Each row was made from one path, in order. Every step used is in the known rows, and no mark comes twice. Write each row's path.
(in the rows, 128 means zero)
Known rows
suma > runa: [109 133 126 180 135  83 107 150 100 157 102 111 102 141 113 102 148 139
 123 113 142 117 133  92 158 144 108 142 163 102  91 106 136  84 139 176
 115 112 130  97 160 128 140  95 135 155 150 146 145 146 133 133 120 135
 110 130 131 150 126 129 114 103 109 142 111 148]
sibo > vesen > runa > gifel: [138  88 112 171 192 119 142 195 132 181  72 149 141  87 101 113 122 140
 158 188 140 103 104 116 187 163 108  98 121 104 142 133 159 174  94 176
 149 134 139 137 137 112 147 118 114 146 121 152 117 194 110 150 191 120
 115 102  92  93 165 175 112  99 131 141 108 155]
vafepe > gemi > gifel > sibo > vesen: [146 114 102 137 138 107 104  79 182 183 103 156 179 169 100 203 135 100
 150 142 119  87 120 143 200 147 162 127 114 125 154 101 146  77 133 161
  87 125  96 133  92 116 188 130 153 156 171 154  76 145  92 143 174 184
 103  87  94 101 188 124 164 109 138 105  91 176]
suma > runa > gifel > sibo > vesen: [123 121 116 171 186  99 129 143 174 186  71 136 140 148  63 155 131 118
 173 144 138  86 103 145 220 167 114 115 108 135 139 108 132  86 140 180
 131 140 114 128 125  92 183 142 139 183 150 163  97 181  82 146 184 148
 120  71 103 121 174 131 164 112 140  96  87 170]
vames > vafepe > gemi > vesen > rapon: [111 111 101 189 167  93 112 107 150  98 172 118 127 117 159 134  93 109
 174  92 129 126 110 138 111 172 149 158 162  62 107 136 136 141  83 113
 100 126 147  45 141  87 128  96 155 122 115 158 105 115  79 164 163 185
 131 159 119  94 109  85  97  73 117 172 159 133]
gifel > gemi: [107 122 131 105 112 129 129  99 112 133 117 124 127 120  98 150 157  90
 108 140 114 150 126  93  99  91 153 137 132 136 157 111 105  97 144 102
 107  90 101 120 145 126 147 128 165 181 131 117 145 109 151 115 117 144
 149  94 166 117 161 123 133  94 108 129 133 109]
vames > vafepe > gemi > vesen: [140 137  96 165 132  99 110 107 162  93 132 141 114 129 141 181 120 145
 150  95 121 108 129  92 105 176 156 160 195  73 106 104 113 163 134 104
 117 148 125  60 106 121 132 117 147 130 130 171  97 136 100 110 174 178
 142 148 113 112 135  86  90  88 109 157 166 137]
suma > runa > gifel > sibo > vesen > gemi: [101 119  84 179 169 117 103 118 177 190  53 127 151 175  96 144 154  92
 151 160 112  95 122  89 226 180 139 143 134 142 186 132 119  80 105 151
 110 148  66 136 104 118 193 104 176 222 109 194  96 166  74 147 157 139
 110  89 135 133 147 160 134  89 122  64  94 139]
vafepe > gemi > gifel > rapon: [169 164 111 105 102  89  84  68 112 116 142 143 175 171 181 158 132 103
  76 122 112 147  77 161 157 137 194 119 135  78 135 134 160  93 106 145
  88 131 105 139  95 127 198 121 171 100 135 173  73  86  97 162 138 177
 139 135 121  84 193 152 127  75  82 106 159 147]
suma > runa > gifel > rapon > vesen: [163 145 165 120 178  55  80 153 100 159 147 149 127 154 109 103 144 155
 134 112 105  97  61 122 161 170 117 139 145 129 147 116 164  87 114 176
 164 141 149 115 124 126 176 156 144 165  86 182  98 133  60 175 154 151
 107 105 118 136 161 164 115  94 124 117 146 146]
vames > vafepe > gemi > vesen > runa > gifel: [150 112  87 190 178  82 151 164 126 137  75 151 114 100 116 129 107 169
 149 139 127 119 118  73 160 176 126 136 169  56 127 115 148 214 103 144
 127 150 154  99 136 111 148 128 137 137 113 170 115 171 106 164 202 125
 132 136  93  89 160 157  69  87 109 167 147 146]
vames > vafepe > gemi: [142 137  96 124 124 113 139  82 123 116 103 125  99 139 120 159  92 172
 133 102 110 141 140  79 120 158 179 129 161  94 154  82 116 170  97  92
 109  94 138  78 112 132 133 115 167 167 151 154 133  99 130 143 139 166
 138 119 112 131 154  81  88  75  82 145 138 135]
vafepe > gemi: [147 148 105  99 122 119 136  98 121 155 124 109 118 129 133 136 116 148
 137 117 113 120 125  85 130 122 171 116 148  93 167  99 103 154 102 125
 105 120  90  92  96 140 143 102 162 152 152 140  98  84 110 143 119 139
 117 145 121 131 141 110  92  94 102 132 107 136]
gemi > vesen > runa > gifel: [143 103 107 189 181  94 140 192 128 146  84 147 133  87 120 116 127 146
 151 159 135 107 114 106 162 156  97 134 147  73 111 141 159 187 119 170
 139 165 141 128 138 107 142 125 115 113  92 147 107 181 100 152 192 106
 124 142 102  92 147 179  92 117 134 161 138 150]
rapon > vesen > runa > gifel: [159 102 129 142 200  82 143 188 105 175 102 164 124 108 100  97 134 175
 154 154 112  97 100  77 162 145 100 130 122 104 158 114 168 179 100 168
 150 133 160 128 142 128 139 142 111 144  92 145 134 168  98 183 171  99
  89 127  89 126 158 182  76 122 142 155 118 154]
runa > gifel > sibo: [145 144 101 138 161  88 168 105 152 147  91 133 125 159  70 149 115 132
 154 114  94 106 112 131 201 134 116 115  85 130 165 129 133 135 132 124
 109 168 136 160 123  95 181 189 149 152 115 137 120 111  83 200 153  90
 145  97 128 127 172 143 147 155 130  93 101 136]
vames > vafepe > gemi > gifel > rapon > kolo: [158 127  76 167  88  76  85  43 104 136 113 122 170 197 145 218 154 131
 121  72 134 129 131 123 129 142 189 115 147  57 165 163 157  98 122 133
 106 118 133 106  79 127 181 153 183 118  99 152 140 132 116 130 187 165
 153 153 150  91 220 157 160  79  52  86 189 166]
vafepe > vames: [182 147  84 108 120 155 127 123 106 141 140 102 146 117 151 171 110 163
  96 102 102 106 132 146 154 118 146 104 108 160 149 109 106 105 106 162
 109 138 130 117 123 100 125 144 140 132 158 140 127 158  87 113 122 110
 137 101 162 148 146 103 150 157 163 127 142 151]
sibo > vesen > runa: [137  89 140 186 189 112 108 191 114 190  93 176 168  90 103 127 134 122
 136 190 175 118 141  95 145 126 120 116 141 131 145 102 145 127  96 184
 141  98 154 127 151 147 127  76 108 144 132 130 127 196 146 108 156 129
  96 118  92  97 150 154 119 102 164 141 106 156]
suma > runa > gifel > rapon: [140 170 135 152 160  79 109 138 106 130 104 116 126 156 130 109 124 127
 113 125 137 136  62 162 181 168 130  95 126  96 125 145 148 105 104 171
 138 149 135 143 139 102 199 145 157 141 105 183  94 133  92 163 145 131
 156 111 138 101 169 169 133  80  79 109 145 136]
vames > vafepe: [111 123 122 165 132 120 135 103 143  80 111 136 101 149 120 153 103 158
 123 109 119 158 141 114 115 177 142 150 138 128 110 108 150 157 118  89
 144 106 186 111 145 115 122 148 146 154 134 142 169 142 159 127 151 155
 154  99 111 126 136  99 136 102 108 140 175 120]
sibo > vesen > rapon > gifel > runa: [137 130 168 131 181  61 140 135 165 204 149 166 112 131 133 134 126 114
 205 161 138 132  98  88 122 183 159 134 172 116 116 155 213 112  85 128
 149 133 180  67 106 115 156 113 148 145 152 131  83 146  87 163 169 161
 140 121  99 113 151 134 120  63 133 116  74 107]
vesen > rapon: [103  94 123 157 162 119 136 122 129 125 173 106 129 116 156  92  98  94
 156 121 133 139  99 164 131 136 132 132 109 105 125 156 142 113  82 126
 117 113 152 100 154  94 121 109 146 125 118 125 135 111 103 179 124 153
 120 156 134 106  99 115 120 105 135 151 130 132]
rapon > kolo: [134  95  99 159 110 115 119 102 113 169 110 110 140 154 105 179 171 139
 156  97 149 109 159 107 110 111 134 118 139  90 158 169 114 100 148 131
 137 124 118 110  99 132 129 146 142 130  87 110 156 160 133 103 171 110
 134 162 156 133 167 142 162 135  96  94 140 156]
vesen > gemi > lepeze: [131 153 108 126  76 154 109  92 170 161 111 133 155 137 168 155  92 120
 104 112  81 132 152  91 162 135 141 160 121 126 111 147 126 116 124 126
 100 155  72 118  98 116 164 120 137 171 108 118 139  85  79 142  89 116
 118 166 166 105  89 182  88  87 156 110 155 100]
runa > gifel: [130 129 106 130 153 130 150 147 149 133  96 108 113 113 117 112 119 150
 146 138 108 110  82 136 175 159 111 109 112 102 136 148 141 166 120 137
 136 156 128 137 128 100 150 160 132 133 121 147 109 151  94 165 170 117
 134 109 113 121 147 144 122 120 100 135 121 138]
suma > runa > gifel > gemi > vesen: [111 124 110 177 139  90 113 149 144 121 106 132 124 118 109 147 172 106
 147 128 127 107 102  95 135 159 110 163 181  72  96 130 119 107 174 149
 109 160  90  89 140 104 164 128 149 154 119 154  95 166 100 110 183 160
 150 123 156 105 154 140 108  90 100 151 142 134]
vames > vafepe > gemi > vesen > rapon > gifel: [142 144 119 138 157  83 107  63 144 146 195 133 116 119 125 137  99 128
 186  90 107 119  75  91  93 203 173 166 193  90 113 132 184 138 108  70
 116 117 159  51 117 117 118 127 174 139 149 118 116 106  64 142 178 209
 130 183 115 128 110 117 115  47 133 161 136 104]
gemi > vafepe: [151  86 144 103 150 111 150 120 147  94 118 137 138 149 119 108 129 106
  99 106  96 148 151 109 111 110 158 150 127 116 110 103 154 156 123 100
  94 154 146 112 120 121 188 130 110  95 130 129 120 134  97 144 158 119
  99 143 151  95 164 138 154 124 148 146 141 133]
gifel > gemi > vesen: [120 120 127 151 118 108 102 127 152 107 133 143 142 120 123 175 172  91
 140 130 136 120 132 110  92 129 133 166 176 111 108 129 108  94 176 114
 116 141  90 101 133 126 140 122 135 135 114 134 100 146 115  83 156 165
 147 119 161 101 151 121 120 103 130 147 148 115]
suma > runa > gifel: [121 129 103 159 152  99 139 166 125 147  78  97  96 129 103  94 130 162
 141 126 128 104  91 116 193 177  99 116 135  84 108 128 146 138 129 172
 133 149 126 109 147  93 164 139 138 156 142 154 128 162 102 174 168 122
 113 120 126 135 145 149 113 103  81 148 111 158]
vesen > runa > gifel > rapon > kolo: [161 112 105 169 153  79 122 122  83 169  90 128 160 153 110 168 160 134
 141 119 162 119 124 131 136 115 139  84 136  68 176 185 148 120 112 163
 152 142 147 138 110 131 169 156 158 122  50 139 135 165 112 134 186  95
 156 158 159  90 211 196 153  98  79  80 158 147]

Which path is each row?
[149 141 119 129 107  62 137 113 143 162 100 158 122 164 178 163 152 141
 139 148 113 139 142  72 159 152 179 137 166  61 115 130 187 131 101 157
  84 144 142  91  78 130 190  99 151 115 158 164  73 124 114 203 161 127
 128 122  94  92 194 138  78  88  85 129 101 158] => vafepe > gemi > gifel > runa
[201 117  97  82 141 137 137 115 120 108 135 117 157 130 143 149 111 145
  77  88  78 129 151 129 141 109 168 115  98 150 130  94 135 125  99 141
  81 156 145 102 118 101 174 147 125  99 160 142 118 166  66 125 147 106
 117 121 184 125 170 112 170 152 185 135 155 149] => gemi > vafepe > vames
[158 132 148 152 193 100 121 170 112 144  95 158 166 121 122 123 116 112
 121 172 156 130  78 170 166 142 141  86 121 111 156 140 163 133  85 181
 156 141 152 161 132 110 186 132 146 126  97 171  84 162 104 139 167 131
 150  93 118  71 189 184 131  70 117 101 144 139] => sibo > vesen > runa > gifel > rapon
[137 130 106 180 131  76 107 110  93 170  89 102 141 169 107 164 163 142
 148  93 153 111 112 138 152 140 127  93 134  69 152 183 139  86 135 162
 146 145 120 112 114 114 186 161 167 139  75 151 131 165 101 130 189 123
 152 154 170 114 197 179 161  92  57  77 153 160] => suma > runa > gifel > rapon > kolo
[141 101  83 171 102 104  59  70 132 161 103 133 207 196 150 213 190  86
 124 123 151 109 129 149 156 142 177 129 143  91 178 203 151  54 127 148
 123 132  82 137  67 138 192 130 170 129  78 168 101 170 101 104 189 165
 132 150 166  90 206 192 183  83  79  52 166 164] => sibo > vesen > gemi > gifel > rapon > kolo
[152 166 169 109 148  68 146 131 138 182 119 172  99 142 126 142 147 144
 176 149 115 142 125  49 113 163 163 147 190 125 114 134 198 127 116 114
 133 144 173  83  96 139 160 140 149 144 149 128  91 129 110 151 151 121
 145 129 104 128 163 149 109  84 121 107  82  91] => rapon > gifel > runa
[128 120 140 122 169 111 102  94 148 193 189 140 148 107 110 123 117 100
 188 137 125 107  55 129 123 179 161 140 144 144 132 147 187 101  98 103
 135 103 149  90 123 118 125 123 154 143 169 106 118 138  76 129 184 203
 115 158 112 129 110 135 159  60 160 142  96 109] => sibo > vesen > rapon > gifel
[146 115  69 137  82 102 110  54 139 111 117 135 130 167 164 170 125 148
 103 111  88 131 117  95 157 173 182 163 148  65 120 107 161 143 110 120
  78 107 128 105 103 109 160 124 170 121 176 152 132 112 127 173 172 191
 110 139  89 103 169 114 108  83  76 151 147 168] => vames > vafepe > gemi > gifel
[110  72  92 190 137 106 125  97 115 165 150 101 141 144 128 154 150 112
 185  94 156 114 138 145 111 121 136 122 122  77 159 190 129  95 110 124
 124 116 138  88 128 108 124 132 147 130  83 101 164 139 109 143 168 128
 125 182 169 118 149 135 156 120  98 108 144 149] => vesen > rapon > kolo
[122  61  85 197 176 102 132 104 158 200 118 109 159 147  87 183 143 107
 221 113 148  81 122 156 166 142 127  95  98  89 181 184 138  86 108 142
 136 126 130  96 117  82 160 162 153 152  86 123 132 173  84 156 203 145
 131 140 153 110 177 147 181 113 110  84 116 175] => runa > gifel > sibo > vesen > rapon > kolo
[121 111 111 132 146 106 159 144  96 163  71 136 132  95  85 129 144 120
 115 173 111 145 109  63 134 101 134 121 131 103 168 116 127 144 114 136
 105 104 114 127 163 119 162 137 155 177 114 119 151 140 141 153 147 108
 145  90 147 101 188 165 101  85  99 140 125 116] => vesen > runa > gifel > gemi
[144  56 140 112 172 103 156 138 146 130  68 155 155 112  69 125 148  90
 102 164  98 147 131  70 129 111 158 130 130 103 141  90 156 149 117 121
  87 136 140 109 146 113 215 129 122 140 137 129 108 174 112 138 189 127
 105  95 157  63 214 165 148  75 145 153 129 137] => sibo > vesen > runa > gifel > gemi > vafepe
[150 151 128 123 104 101  87  83 114 103 150 152 182 179 176 148 133  90
  74 128 121 151  76 185 156 140 166 131 120 101 115 155 182  78 123 151
 104 138 135 167 111 112 193 134 154  85 125 162  94 110 111 149 139 165
 141 128 131  72 172 164 153  95 104 104 171 141] => gemi > gifel > rapon
[149  97 135 184 197  84 125 160 118 200  86 184 175 112  76 144 137 115
 140 168 158 116 161 100 169 117 120 117 124 152 167  88 148 114 101 180
 115 112 155 144 144 143 152  98 120 156 123 129 129 173 141 130 147 113
 104 103  94 100 174 146 132 126 178 112  96 156] => gifel > sibo > vesen > runa
[168 138 179  97 169  78  65 122 102 139 179 169 146 155 125 129 137 140
 122 109 114 116  88 134 114 140 142 147 135 154 163 111 157  78 121 150
 154 125 148 125 118 149 151 155 132 145  80 163 100 112  76 142 128 156
 115 112 121 128 154 149 126 104 153 108 152 127] => gifel > rapon > vesen
[112 117 108 105 122 132 149 117 125 135  85 117 120 117  90 139 146 110
 126 151 105 131  86  96 137 118 138 121 119 116 165 128 109 132 139 111
 113 120  97 123 141 108 167 157 165 176 125 124 138 122 130 142 153 135
 158  87 161 116 170 139 123  94  85 128 125 116] => runa > gifel > gemi
[139 146 101 161 161  61 158 113 142 165  75 117 108 167  65 132 135 138
 148 108 107 108 116 112 212 146 105 118 106 111 139 120 136 106 144 155
 100 157 127 141 140  84 195 171 154 175 124 149 133 124  87 199 155  93
 134 103 126 147 162 140 138 142 111 100  95 154] => suma > runa > gifel > sibo
[137 110 123 144 185 118 134 130 193 176  88 153 151 145  67 177 124 107
 174 148 132  83 102 159 204 152 122 104  91 151 155 120 137 111 132 154
 137 146 110 143 108  95 181 165 138 168 144 156  85 174  80 145 189 144
 132  64 109 110 175 129 165 128 144  89  82 159] => runa > gifel > sibo > vesen
[141  74 133 105 165  87 174 126 123 120  73 143 140 122  85 104 149  96
  94 143  82 156 142  61 122  96 159 148 128  98 141  94 155 170 123 109
  73 140 144 109 153 118 212 139 135 132 119 117 132 146 114 158 174 107
 116 113 169  68 208 164 131  87 136 162 138 128] => vesen > runa > gifel > gemi > vafepe
[155 129 142 100 107 109 132 131 134 189 114 164 147  96 104 159 104 151
 119 134  62 115 115  71 145 111 130 146 112 110 116  95 150 133 143 152
 107 124 122 107 139  95 175 157 137 180 117  92 167 114  85 168 128 114
 120 137 145  84 152 193  76  81 168 164 145 115] => rapon > vesen > runa > gifel > gemi > lepeze
[150 122  94 141 119  70  95  43 154 161 116 162 170 215 117 173 168  95
 118 114  60 109 139  92 196 139 157 194 116 139 183 126 159  75 132 129
  65 143 103 164  94 126 196 146 168 168 104 158 128 105  81 207 140 129
  92 122 120 126 168 164 136 140 148  87 127 152] => rapon > vesen > gemi > gifel > sibo
[146 131 127 115 164 106  73 112 134 157 126 153 149 178 135 108 155 109
 116 138  85 113  90  89 161 172 162 157 147 144 213 152 133  98  84 130
 139 152  89 145  89 149 178 133 169 193  49 201  93 112  59 170 134 135
 113 115 139 140 146 191 101  83 127  71 146 105] => runa > gifel > rapon > vesen > gemi
[163 116 139 166 201  82 127 137 115 225 101 187 169 114  58 145 136 120
 152 168 144 107 144  73 155 130 133 123 143 155 164  88 173 111 109 158
 120 107 166 145 136 144 148 107 130 162 136 112 131 170 123 125 159 132
 103 116  90 118 166 166 146 107 194 113  85 140] => rapon > gifel > sibo > vesen > runa
[103  93  82 156 103 143  66  89 171 147 103 148 183 168 173 163 161  82
 104 167 109 111 116 122 197 177 169 174 136 110 138 158 158  86 117 148
  90 129  72 147  89 127 175  88 148 133 141 176  98 166 108 145 169 191
  86 117 114  93 152 169 137  89 118 109 129 163] => sibo > vesen > gemi > gifel
[190 117  89  68 135 139 157 106 119 110 105 105 153 115 122 169 124 140
  76 106  55 128 129 117 143 100 172 115 100 138 158  87 128 131 105 129
  73 155 125 102 132  83 197 163 149 136 159 141 128 164  67 132 156 111
 134  89 202 108 207 121 178 129 156 140 150 142] => runa > gifel > gemi > vafepe > vames
[117 112 121 161 127  85 105 134 178 165  84 169 154 179 181 165 170  98
 143 188 117 137 136  80 186 176 167 162 166  99 119 166 182  98  97 159
 107 155 118 110  74 123 197  80 148 142 133 193  68 172 109 175 173 142
 112 101 104  84 178 168  96  86 107  91 105 145] => sibo > vesen > gemi > gifel > runa
[100 101 101 151 150 155  82 127 175 170  95 128 157 146 138 146 148  81
 139 173 129 114 132  97 165 169 156 150 145 149 179 142 103  92  91 132
 124 133  58 134  97 139 145  85 155 195 107 185  89 167 110 103 137 157
 106 103 133 124 128 159 129  83 131  77 115 124] => sibo > vesen > gemi
[ 97  98 121 175 158 101 112 122 144 108 179 119 138 109 138 133 130  65
 163 122 131 134 104 144  94 137 137 159 145  91 113 156 131  88 109 118
 103 125 122  74 162  87 129  97 148 124 104 126 113 123  93 142 145 179
 138 146 160  90 120 113 115  81 136 163 153 116] => gifel > gemi > vesen > rapon
[ 84 103 103 203 164  82 114 147 140 121 155  98 120 107 124 112 131  80
 172 120 131 123  77 138 140 160 121 155 149  65  98 155 140  95 121 147
 105 132 122  58 168  72 151  92 157 145 109 150 116 142  74 170 168 179
 133 147 159  91 122 128 111  65 116 177 142 133] => suma > runa > gifel > gemi > vesen > rapon
[131 136 137 137 160  89 105  93 143 152 198 140 136 118 127 124 122 106
 188 104 117 114  65 115 102 183 145 167 170 107 107 163 185 120 124  86
 121 144 152  79 125 118 119 129 151 117 139 109 118 115  67 139 178 193
 125 190 124 124  98 138 134  79 164 154 128 103] => gemi > vesen > rapon > gifel
[137 142 120  92  69 143 147 103 165 154 105 137 133 113 120 174  92 128
 115 123  69 120 101 107 153 108 134 128  97 102 100 121 135 129 161 129
 105 146  90 115 131  80 177 172 147 170 145  96 156  99  88 154 127 124
 156 129 168  82 142 166 103  82 133 146 148 104] => runa > gifel > gemi > lepeze
[192 115 100  69 145 124 134  71 106 129 161 109 154 116 127 153 121 115
  87  86  56 141 115 103 112 104 194 131 119 151 155  95 151  98  93 103
  65 135 147  82 137  90 183 146 167 141 168 111 144 139  55 130 148 144
 131 124 205 111 177 114 181 100 180 146 149 116] => vesen > rapon > gifel > gemi > vafepe > vames
